What can hang from each mark:
P: T
J: T U
T: D P U Z
M: Z
C: K
U: C D T

Every row comes from one small tree of marks. The marks that hang from a mark follow it in brackets, in alphabetical order. Every link used is in the known rows. Which tree was each row made from?
Known rows:
U[C D T[Z]]: [  2.5 -15.5  58.4 -11.0 -29.3 -19.8   1.1 -20.8   2.8   8.6  51.9   5.8
 -37.2   7.1  24.2   0.3]
P[T[U Z]]: [-11.5 -13.5  14.0   0.4  -4.2  -0.8 -22.0 -24.1 -14.5   0.2  19.5   5.1
  -5.1 -26.9   3.7   6.5]
U[C[K] D T[P Z]]: [ 15.2 -38.2  81.9 -15.8 -44.1  -7.4 -11.3 -11.5 -18.7  33.0  61.2  -2.0
 -38.4   8.6  40.0  -1.5]
T[P U Z]: [ 10.2 -31.0  25.5  -6.8 -12.4   4.7 -40.2 -23.5 -29.5  33.7  16.4  24.9
  -6.4 -35.8  33.5  25.5]
P[T[D U Z]]: [-15.0 -18.5   4.8   5.0  -6.8 -13.8 -24.9 -24.8 -14.8 -12.9  12.5   4.7
  -7.7 -22.6  13.8  10.0]
M[Z]: [  5.2  14.0 -10.2  18.3  15.6  14.3  -0.4 -16.6  -9.7  -2.9   1.9   5.3
 -15.8 -13.5 -10.9 -16.0]
U[C[K] D T[P]]: [ 21.6 -29.3  82.3  -4.8 -43.4 -10.5   4.8  -0.7  -9.4  20.8  46.0 -14.1
 -34.5  16.6  29.5  -7.1]
U[T[D]]: [ -4.5   7.7  11.5   1.8 -18.7  -5.5  -1.8  -2.9   7.3 -14.4  17.1   2.6
 -11.4   2.9  18.3   3.8]
P[T[U[D] Z]]: [-11.6 -16.0  28.8   9.6  -4.7 -10.4 -13.6 -27.0 -11.4  -8.4  20.2   7.6
 -18.5 -20.2   3.0   6.7]
P[T[D U[C[K]] Z]]: [ -0.8 -38.0  22.2  -6.2 -15.9 -17.1 -22.3 -27.0 -20.3   2.9  25.3  -8.9
 -11.4 -16.8  21.5   0.3]
J[T[Z] U]: [ 13.4 -17.6 -23.3  -6.9   0.8   1.4  17.1 -48.6 -13.3 -42.9  21.1 -12.3
  14.7 -50.6  26.0  31.4]
T[P U[C[K] D]]: [ 35.5 -47.6  66.7   3.8 -23.5 -14.6  -6.7 -14.6 -19.8  26.2  15.3  -5.3
 -25.7  -8.3  29.5   7.3]
U[C D]: [  9.5 -20.0  38.5   3.7 -11.9 -28.6  16.0  -7.0   5.3  -2.1  12.9 -12.2
 -24.9  17.3   6.5  -5.5]
T[D P U[C[K]]]: [ 31.9 -51.4  36.2  -1.2 -25.4 -17.7 -20.4 -12.1 -24.0  22.1   5.1  -9.0
 -10.6 -12.0  42.5  11.4]
P[T]: [-19.1   3.6   3.8   7.7  -5.9  -2.0  -2.7   2.3  -4.3 -15.8   5.4 -14.3
   3.5  -0.4 -11.1  -6.1]
J[U]: [ 15.1  -3.1 -12.3   4.2   8.8  12.6  19.0 -14.9  -0.4 -28.2  -3.4 -14.7
   2.5 -20.2  18.0   7.4]
T[D P U Z]: [  6.7 -38.1  14.8  -0.8 -15.4 -10.9 -44.5 -23.2 -28.7  19.1   7.8  24.2
 -10.1 -31.0  46.2  29.3]
T[U[C D]]: [ 24.6 -26.6  43.0   6.8  -6.6 -25.3   9.3 -25.8   2.9   1.9   8.6  -0.2
 -26.6  -8.5  11.1   4.5]
J[T[Z] U[C[K] D]]: [ 30.9 -45.2  17.4  -9.7 -12.4 -14.0  30.7 -54.1 -15.3 -34.9  38.9 -27.3
  -9.0 -34.3  34.8  20.2]

Write each row's tree:
[ 10.4 -34.7  44.8   4.4 -12.4  -7.4 -30.5 -25.2 -24.6  23.7  18.2  27.4
 -24.1 -27.5  33.0  25.2] => T[P U[D] Z]
[ 12.7 -39.1  50.4 -25.7 -46.2  -5.6 -26.8  -9.0 -23.7  33.6  52.0  -5.1
 -19.0   2.0  51.3   0.6] => U[C[K] T[D P Z]]
[ 14.3   4.2  23.2  13.7  -5.3   5.1  29.6 -18.5   9.4 -39.6  18.0 -10.3
 -22.1 -13.4  23.8   7.1] => J[U[D T]]
[ 23.4 -62.2  36.9 -15.7 -27.0 -14.6 -40.5 -26.5 -35.4  37.5  24.4   7.8
 -15.3 -22.5  55.1  17.5] => T[D P U[C[K]] Z]
[ -5.8  -7.9  55.6   2.5 -29.1  -3.7 -16.2  -8.1 -10.6   9.4  40.5  19.3
 -31.0  -1.6  28.3  14.3] => U[D T[P Z]]
[ -0.3 -17.1  26.4 -21.1 -31.0 -16.0 -14.9 -18.2  -2.6   8.1  42.7   1.7
 -18.1   0.5  35.4   2.9] => U[C T[D Z]]
[  1.6 -33.2  30.5 -10.8 -14.3  -3.9 -18.6 -27.1 -19.9  15.0  32.0  -7.3
  -9.2 -19.5  11.1  -3.5] => P[T[U[C[K]] Z]]
[ -8.6  -9.8   6.1  16.2  -5.8 -16.4  -8.8 -13.4  -4.8 -24.9  -2.5  -7.8
  -3.0 -14.4   3.8   4.2] => P[T[D U]]
[ 18.8 -47.5  56.1  -4.9 -21.9 -18.6 -27.2 -28.4 -24.9  31.9  26.4  16.1
 -27.1 -22.1  38.6  20.6] => T[P U[C D] Z]
[ 22.2 -39.7  26.9   3.5 -22.7 -25.5 -21.4 -13.0 -17.6  10.9  -2.1  -3.4
  -8.1 -14.3  39.0  18.6] => T[D P U[C]]
[ 27.6 -21.2 -11.4  -5.2  -7.6 -12.4  35.8 -41.4  -3.8 -46.7  14.6 -36.4
  15.1 -36.8  21.4  21.6] => J[T U[C]]
[  5.2 -28.0   1.2  -3.2  -0.9 -14.4 -27.2 -34.0 -12.5   3.8   8.9  23.3
 -13.2 -27.6  32.3  20.0] => T[D U Z]
[  1.6 -35.8  46.2  -1.9 -14.3 -13.6 -11.2 -29.4 -16.2   7.4  33.5  -5.9
 -23.2 -13.9  10.6  -2.8] => P[T[U[C[K] D] Z]]
[  8.8  -7.3  58.4   0.3 -28.1 -22.0  17.1  -9.7  12.0  -3.5  37.3  -7.5
 -34.2  15.7  13.7  -5.5] => U[C D T]
[ -9.8 -27.1   2.8  -5.4 -18.6  -8.8 -41.7  -3.2 -27.6  14.4   9.8  15.5
  -3.5  -8.6  41.1  19.3] => T[D P Z]
[ 18.4 -30.5  50.3 -14.1 -45.5  -7.9 -11.0   2.3 -14.2  21.0  37.4 -17.6
 -15.2  10.8  40.5  -3.3] => U[C[K] T[D P]]
[ 15.3 -29.0   6.8   6.3 -10.9  -8.4  13.5 -42.7 -21.5 -42.1  22.9 -10.7
   0.2 -44.5  37.3  39.9] => J[T[P Z] U[D]]
[ 17.4 -22.7  38.0 -16.1 -33.4 -10.3   2.4  -6.6  -1.7  10.3  37.7 -17.8
 -18.7  12.9  29.4 -11.4] => U[C[K] T[D]]
[ 35.8 -44.5  47.4  -7.2 -23.4  -2.0 -16.3 -12.9 -24.3  37.7  14.1  -7.6
  -7.8 -17.0  30.1   7.7] => T[P U[C[K]]]
[ 30.3 -47.0  18.4  -1.0 -27.8 -28.4  -1.9 -33.0 -22.1  -9.9  14.0 -17.7
   7.1 -30.3  32.0  28.4] => J[T[D P U[C[K]]]]
[ 19.4 -21.9  10.2   5.4 -15.3 -12.6  -1.4 -30.1 -17.2 -13.7   8.0  -3.8
  13.7 -41.1  13.9  34.2] => J[T[P U]]
[  0.4 -14.9  22.7   4.3 -10.7 -12.4  -4.0 -16.5  -5.7  -5.9  11.4 -15.7
  -3.5 -13.9  -2.6  -2.5] => P[T[U[C]]]
[ 26.0 -49.2  53.2 -12.5 -10.5 -14.3  -9.5 -39.1 -15.3  28.3  34.8  10.5
 -34.0 -16.5  27.6   4.1] => T[U[C[K] D] Z]
[ 25.9 -32.6  37.4  -2.4 -20.4  -9.2 -17.2 -12.8 -18.1  26.6   6.5  -1.9
  -5.4 -19.3  26.0  13.8] => T[P U[C]]
[ 14.7 -26.7  14.4  13.1 -13.6 -14.9 -24.3  -9.5 -17.2   2.9 -10.5   8.1
  -5.2 -19.5  33.4  22.7] => T[D P U]
